What can hang from each mark
q_981: q_215 q_530 q_641 q_959
q_641: q_824 q_981
q_824: q_530 q_641 q_959 q_992
q_959: q_824 q_981
q_215: q_824 q_981
q_530: q_824 q_981
q_992: q_824 q_981

Every row comes from one small tree of marks. The marks that hang from a mark follow it in brackets, in the order of their numbers. Every link used is in the known rows. Which tree was each row made from?
Known rows
q_530{q_824{q_641 q_959} q_981{q_215}}: |   97 | -172 | -210 |  267 |  365 |   12 | -133 |   -7 |  -25 |  -78 |   45 |   -3 |  792 |  165 |   34 | -195 |  543 | -352 | -418 | -263 |  269 |  162 |  288 |  -11 |  168 |  393 |
q_641{q_824{q_530 q_992} q_981{q_215 q_959}}: |  765 |  -50 |  200 | -545 | -219 |   47 |   56 | -239 |   18 |   69 |  409 |  -42 | -457 |  513 |   29 |  -53 | -207 |  289 |  -30 |  423 | -322 | -113 |  -76 |  648 | -113 |  -60 |
q_215{q_824}: | -781 | -302 |  146 |  362 |  172 | -197 |  155 |  413 |   91 |   29 | -451 | -317 |   38 | -188 |   57 |  407 | -361 | -140 |  363 | -364 | -175 |   70 | -246 | -318 |  -36 |  -81 |
q_981{q_959{q_824{q_530 q_641 q_992}}}: |  289 |  -64 |  -71 |  234 | -407 | -177 |  100 |  -26 |  200 | -333 |    0 |  -58 |  -90 |  -73 | -329 | -290 |   24 |  179 | -316 |  -50 |  -58 |  197 |  138 |  -19 |   49 |  379 |
q_215{q_981}: | -627 | -192 |   69 |  132 |  238 | -149 |  147 |  256 |  128 |  -99 | -434 |  294 | -320 | -396 |  232 |  -17 |  -19 |  256 |  248 |   -3 | -188 | -242 |  -13 | -189 |  102 |  -96 |
q_824{q_641 q_959{q_981{q_215 q_530}} q_992}: |  830 |  312 | -332 | -276 |  -61 |   73 |   25 | -196 | -213 |   72 |  446 |   20 |  272 |  -19 | -110 | -138 |  121 |  118 | -490 |  260 |  269 |  175 |  378 |   64 | -175 |  203 |
q_992{q_824{q_641} q_981{q_959}}: | -149 |  199 |  231 |   86 | -572 |  261 | -315 |   66 |  -99 |  283 |  141 |  110 |   -4 | -154 | -458 |  308 |  116 | -232 |   45 | -292 |  -34 | -152 | -499 |   10 |  456 | -146 |
q_530{q_824{q_992} q_981{q_215 q_641}}: | -518 |   87 |  -82 |  -51 |  423 |   63 | -316 | -241 |   53 |  398 | -121 | -211 |  578 |  229 |  323 | -375 |  356 | -503 | -109 | -200 |  366 |   56 |  125 |   -1 |  -20 | -177 |
q_641{q_981}: | -392 | -333 |  353 |  -26 |   29 |  -55 |   47 |    9 |  323 | -149 | -166 |   77 | -353 |  -97 |  271 |  112 | -357 |  191 |  456 |  -10 | -420 | -284 |  -99 |    8 |  -47 | -196 |
q_992{q_981{q_959}}: |   -8 |  189 |  111 |   62 | -115 |   43 |  -88 |   25 |   37 | -275 |  -12 |  343 | -481 | -348 |  -46 |  308 | -157 |  144 |  376 |  -70 |   -5 | -300 | -420 |   80 |  407 | -159 |
q_215{q_824{q_641{q_981{q_530}} q_959 q_992}}: |  573 | -200 |  160 | -110 | -192 | -181 | -294 |  -30 |  -35 |   96 |  -78 | -241 |  233 |    2 | -214 | -125 |  -43 |  319 | -459 | -128 | -425 |  258 | -137 |  459 | -381 |  264 |
q_824{q_959{q_981{q_215 q_530 q_641}} q_992}: |  538 |  477 | -377 | -252 |  167 |  260 |   64 | -284 | -347 |   37 |  237 |   -8 |  -76 |   79 |  219 | -124 |   73 |   68 | -129 |  518 |  299 |   42 |  252 |   37 | -278 |  -99 |
q_215{q_824{q_641}}: | -613 | -321 |   44 |  322 |    0 |  -99 |   43 |  370 |   99 |  262 | -256 | -436 |  296 | -257 | -114 |  282 | -153 | -168 |    9 | -436 | -139 |  356 | -202 | -155 |  -76 |   92 |
q_641{q_981{q_959}}: |   69 |  -44 |  194 |   85 |  -32 | -133 |  -15 | -105 |  111 | -511 |  -60 |  146 | -571 | -101 |  160 |   84 | -311 |  250 |  431 |  173 | -449 | -170 | -238 |  399 |  234 |  -34 |
q_959{q_824 q_981{q_530}}: | -421 | -144 |   27 |  488 |   -4 | -658 |  127 |  198 | -263 | -432 |  -75 |  491 | -155 |  318 |  369 |  465 | -295 | -293 |  662 | -272 |   88 | -328 |  -75 | -660 |   15 | -147 |
q_992{q_981{q_215 q_641 q_959}}: |   56 |  462 | -288 |  -99 |   35 |  616 | -151 | -150 | -219 |  162 |  365 |  185 | -375 |  -49 |  190 |  286 |  127 |  -41 |  288 |  344 |  519 | -102 | -385 |  381 |  213 | -399 |
q_641{q_824{q_992}}: | -329 | -208 |  519 | -127 | -195 |  -53 |  226 |  -30 |  404 |  369 | -116 | -434 | -175 |  -42 |  141 |   52 | -508 |  -72 |   21 | -189 | -539 | -199 |  -71 | -255 | -197 | -234 |
q_641{q_824{q_530 q_992}}: | -182 | -274 |  323 | -181 | -220 |   19 |  362 |   73 |  339 |  289 | -178 | -352 | -237 |  -20 |  -61 |   -8 | -317 |  126 | -102 |  -49 | -530 |  -68 |   65 | -328 | -269 |  -51 |
q_981{q_215{q_824} q_530 q_641}: | -445 |  162 | -523 |  233 |  276 |  469 |   75 |  123 | -540 |  367 |   48 | -248 |  -60 |  327 |  420 |  631 |   62 | -317 |  204 |  195 |  420 |  198 | -347 |   31 | -146 | -193 |
q_959{q_824 q_981}: | -654 | -277 |  228 |  410 |   72 | -630 |  176 |  268 |   41 | -306 | -133 |  278 |  -13 |  147 |  292 |  226 | -367 | -319 |  719 | -329 |   75 | -279 |   44 | -674 |  -40 | -257 |
q_530{q_981{q_215{q_824}}}: | -619 |  -18 |  -64 |  115 |  501 | -207 |   25 |  200 | -224 |   76 | -140 |   80 |  403 |   82 |  190 |  268 |   62 | -406 |  285 | -151 |  269 |   72 |   38 | -154 |  182 |  -98 |
q_824{q_641}: | -473 | -175 |  -46 |  228 | -119 |  187 |  184 |  138 |  296 |  156 |  -67 | -278 |   54 | -409 |  -14 |   90 | -117 |  -43 |  -58 | -187 | -133 |  158 |   91 | -254 |   25 |   81 |
q_641{q_981{q_215 q_530 q_959}}: |  481 |  235 | -223 |  -17 |   31 |   91 |   -9 | -203 | -348 | -415 |  375 |  376 | -604 |  378 |  346 |  426 | -113 |  152 |  351 |  465 |   11 | -223 | -267 |  567 |  305 |   21 |
q_981{q_215 q_641 q_959{q_824{q_992}}}: |   78 |  337 | -269 |  109 |  -35 |  297 |   32 | -241 |  -64 |   16 |  344 | -190 | -144 |  304 |  252 | -161 |   17 | -225 |   33 |  401 |  476 |   -3 |  -17 |  219 |  -42 | -211 |

Write each row's tree
| -318 |   13 |   71 | -200 |   36 |  -32 |  132 |  -14 |   -8 |  368 |  -78 | -240 | -213 |   25 |  173 |  -53 | -149 |  -82 |  264 |   84 | -261 |  130 |   66 | -215 | -353 | -340 | : q_959{q_981{q_641{q_824{q_530 q_992}}}}
|  395 |  -62 |  194 |   76 | -109 | -374 | -346 | -312 |  -24 | -470 |  -80 |  135 | -352 |  274 |  169 |   34 | -126 |  167 |   94 | -117 | -397 | -224 | -431 |  516 |  230 |  166 | : q_641{q_981{q_530{q_824{q_992}} q_959}}
|  344 |  127 | -279 |  -72 |  -91 |  194 | -209 |  237 | -310 |  153 |  305 |  192 |   54 |   33 | -326 |  403 |  220 |  134 |  -41 |  -24 |  474 |  209 | -355 |  350 |  245 |   65 | : q_992{q_981{q_215{q_824{q_530 q_641}} q_959}}
|   46 |  -74 | -172 |  147 |  278 |  -33 |  352 |   83 |  -52 | -595 | -452 |  272 | -113 | -311 | -177 | -194 |  254 |  277 | -128 |  160 | -274 |   82 |  454 | -360 |   23 |  429 | : q_824{q_530{q_981} q_959}
| -159 |  290 |   25 | -516 |  -53 |  549 | -191 | -192 |  199 |  660 |  245 | -116 |  -61 | -117 |  134 |  -91 |  -20 |   11 |   -4 |  143 |  443 | -194 | -125 |   73 | -227 | -583 | : q_824{q_992{q_981{q_215 q_641}}}
|  199 |  -90 |  146 | -502 | -224 |  204 | -193 | -216 |  399 |  539 |  391 | -242 |  207 |    7 |   27 | -332 | -100 |  168 | -293 |   91 |   55 |   54 |  172 |  384 | -240 | -140 | : q_824{q_641{q_981{q_215}} q_992}
|  540 |   49 |  215 | -357 | -377 |  280 | -228 | -135 |  385 |  267 |   83 |  -73 |  192 | -487 | -411 | -355 |   81 |  388 | -637 | -113 |  -64 |   -9 |   59 |  106 | -227 |   71 | : q_824{q_641 q_959 q_992{q_981}}
| -274 | -316 |  170 | -122 |  207 |  -56 |  -65 |  175 |    2 |  168 |   92 |  -72 |   16 |  297 |  281 |  328 | -307 |  -18 |  452 |   13 |   52 |  -91 | -215 |  238 | -110 | -249 | : q_641{q_981{q_215{q_824}}}
| -337 |  -53 |   17 | -142 |  195 |   22 |  110 |  170 |  113 |  404 |   -2 | -398 |  269 |   63 |    9 |  140 | -268 | -145 |   41 |  -76 |  294 |   58 |  -29 | -116 | -120 | -200 | : q_981{q_215{q_824{q_992}}}
| -419 |   70 |  -78 |  197 |   49 |  368 |  176 |   56 | -246 |  -36 | -439 |  -28 |    8 |  -47 | -290 | -125 |  446 | -195 |  -71 |  155 | -291 |   96 |  215 | -477 |    6 |  121 | : q_992{q_824{q_530{q_981{q_641}} q_959}}
|   25 |  131 |  -36 | -173 | -104 |   67 | -249 |   68 |  -96 |  188 | -290 | -148 | -172 | -212 | -361 |  -26 |   97 |  258 |  -34 |  -77 |   24 |  263 | -403 |  270 | -120 | -113 | : q_215{q_824{q_530 q_992{q_981{q_641 q_959}}}}
|  300 |   56 |  -10 | -198 |  135 |  -87 |  208 | -127 |  161 | -398 | -438 |   91 |   15 | -383 | -309 | -557 |  226 |  400 | -471 |  145 | -288 |   96 |  565 | -252 | -148 |  369 | : q_824{q_530{q_981} q_959 q_992}
| -180 |   43 |    6 |  480 |   -1 | -441 | -117 |  -50 | -116 | -519 |  -69 |  315 |  157 |  -55 |   29 | -108 |  188 | -315 |   67 | -233 |  -61 |   60 |   53 |   -3 |  378 |  248 | : q_530{q_981{q_959{q_824{q_641}}}}
| -486 |   -5 | -133 |   -4 |  131 |  654 |  294 |   19 |  -22 |  616 |  285 | -432 | -183 |  314 |  516 |  353 | -134 | -389 |  244 |  313 |   83 |  -31 | -147 |  -47 | -242 | -443 | : q_981{q_215 q_641{q_824}}
|  357 |   85 | -132 |  233 | -251 | -437 | -206 |  -55 | -266 | -331 |  -39 |  469 | -270 |  -39 |   52 | -171 |  247 |  255 | -282 |    2 |  -81 | -126 | -143 |  303 |  210 |  263 | : q_215{q_981{q_530 q_959{q_824{q_641 q_992}}}}
|  113 |  -18 |  -84 |  -82 | -379 |  368 |  -15 |   42 | -141 |  195 |  314 |  -44 |  -12 |  328 | -378 |  103 |  213 |  -68 |  -74 |  201 |  -45 |   98 |  -53 |  176 |  235 |  155 | : q_992{q_824{q_530 q_641{q_981{q_215 q_959}}}}
| -326 | -572 |  354 |  277 | -288 | -230 | -108 |   85 |  329 |  -24 |   60 |   42 |   96 |  182 |  183 |  -32 | -188 |  -62 |  180 | -294 | -155 | -138 |  -18 |  -84 | -219 |  -32 | : q_959{q_824{q_641{q_981}}}
|   71 | -189 |  233 |   96 |  170 | -450 |  -70 |    4 |  270 | -254 | -349 | -180 |  291 |  -47 |  -51 | -336 | -128 |   -4 |  -47 | -381 | -140 |  -86 |  107 | -331 | -105 |  123 | : q_530{q_824{q_959{q_981} q_992}}
|  169 |  333 | -200 |  -62 |  223 | -230 | -255 |  -68 | -258 |   55 |  147 |  -26 |  496 |  -13 | -171 | -133 |  264 | -275 | -248 |  -64 |  247 |  368 |   70 |  423 |  321 |  143 | : q_530{q_981{q_215{q_824{q_641 q_992}} q_959}}
|   21 |  113 |  134 |  223 | -104 | -486 | -213 | -212 |   25 | -361 |  -45 |  216 |  233 | -107 |  -61 | -364 |  161 | -214 | -158 | -236 |  -88 |   78 |  152 |   83 |  279 |  197 | : q_530{q_981{q_959{q_824{q_641 q_992}}}}
|  363 | -141 |  -88 |  -99 |  -18 | -330 |   18 |  253 |  -42 |   55 | -230 | -274 |  423 | -228 | -571 | -283 |   80 |  291 | -430 | -198 | -128 |  555 |  270 |  -91 | -357 |  357 | : q_215{q_824{q_530 q_641 q_959{q_981} q_992}}
|  147 | -209 |  400 |  -34 |  -54 |  -88 | -253 |  -43 |  410 |  -14 | -285 | -100 |  220 | -124 | -161 | -244 |   -9 |  181 | -249 | -448 |  -74 | -291 | -182 | -150 |  -76 |   31 | : q_530{q_824{q_959 q_992{q_981}}}
|  839 |  -55 |  127 | -272 | -351 |  110 | -167 | -333 |  144 |  -46 |   85 |  -74 |  -43 | -132 | -118 | -339 |   17 |  504 | -590 |  160 | -453 |   43 |  135 |  419 | -320 |  309 | : q_824{q_641{q_981{q_530}} q_959 q_992}
|  183 |  314 | -102 | -103 |  -19 |  289 |  -48 |   11 | -111 |  -82 |  349 |  359 | -323 |  -54 |   51 |  428 |  -72 |   41 |  297 |  148 |  441 | -289 | -324 |  191 |  417 | -239 | : q_992{q_981{q_215 q_959}}
| -337 | -271 |  559 |  -34 | -319 | -250 | -140 |   27 |  421 |  123 |  -68 |  159 |   -2 |   -4 |   23 |  -70 | -283 |  -14 |  168 | -422 |  109 | -475 | -139 | -419 | -209 | -361 | : q_959{q_824{q_992{q_981}}}
|  306 |  163 |   29 | -277 |   22 |  -69 |  178 | -156 |  -90 |   39 |  127 |   17 | -104 |  222 |  -46 | -109 |   65 |  -64 | -180 |  204 | -173 |   43 |  152 |  127 |  112 |   97 | : q_641{q_824{q_530{q_981{q_215 q_959}} q_992}}
|  354 |   66 | -409 |  -29 |  303 |   93 |  499 |  214 | -178 | -381 |   56 |  238 | -124 |   15 |  -94 |   62 |   42 |  251 |  119 |  389 |  245 |   92 |  461 | -371 |  -82 |  182 | : q_824{q_530 q_959{q_981{q_215}}}
|  680 |  141 | -345 | -345 |   47 |  261 |  109 | -148 |   30 |   52 |  116 |  -11 |  449 | -188 | -418 | -643 |  524 |  280 | -887 |  261 |  163 |  399 |  741 |   66 | -176 |  490 | : q_824{q_530{q_981{q_215}} q_641 q_959 q_992}
|  176 |  127 | -211 |   36 |  325 |   22 |  344 |  114 | -140 | -286 |  136 |  135 |  -13 |  -14 |  149 |  127 | -140 |    3 |  265 |  275 |  244 |  -97 |  302 | -282 |   -6 |  -11 | : q_824{q_959{q_981{q_215}}}
| -135 |  180 | -303 |   33 |   68 |  456 |  287 |  178 | -369 |  133 |    7 |  -69 |   -3 |  230 | -212 |  104 |  244 | -210 |  152 |  371 |  184 |   76 |  254 | -464 |  -96 | -100 | : q_992{q_824{q_530 q_959{q_981{q_215 q_641}}}}
| -161 |   87 | -175 |  372 |  459 | -255 | -131 |  -70 | -185 | -415 |  -36 |  207 |  289 |  260 |  176 |   84 |  296 | -454 |  165 | -200 |  288 |  -57 |  -33 |   86 |  613 |  197 | : q_530{q_824 q_981{q_215 q_959}}
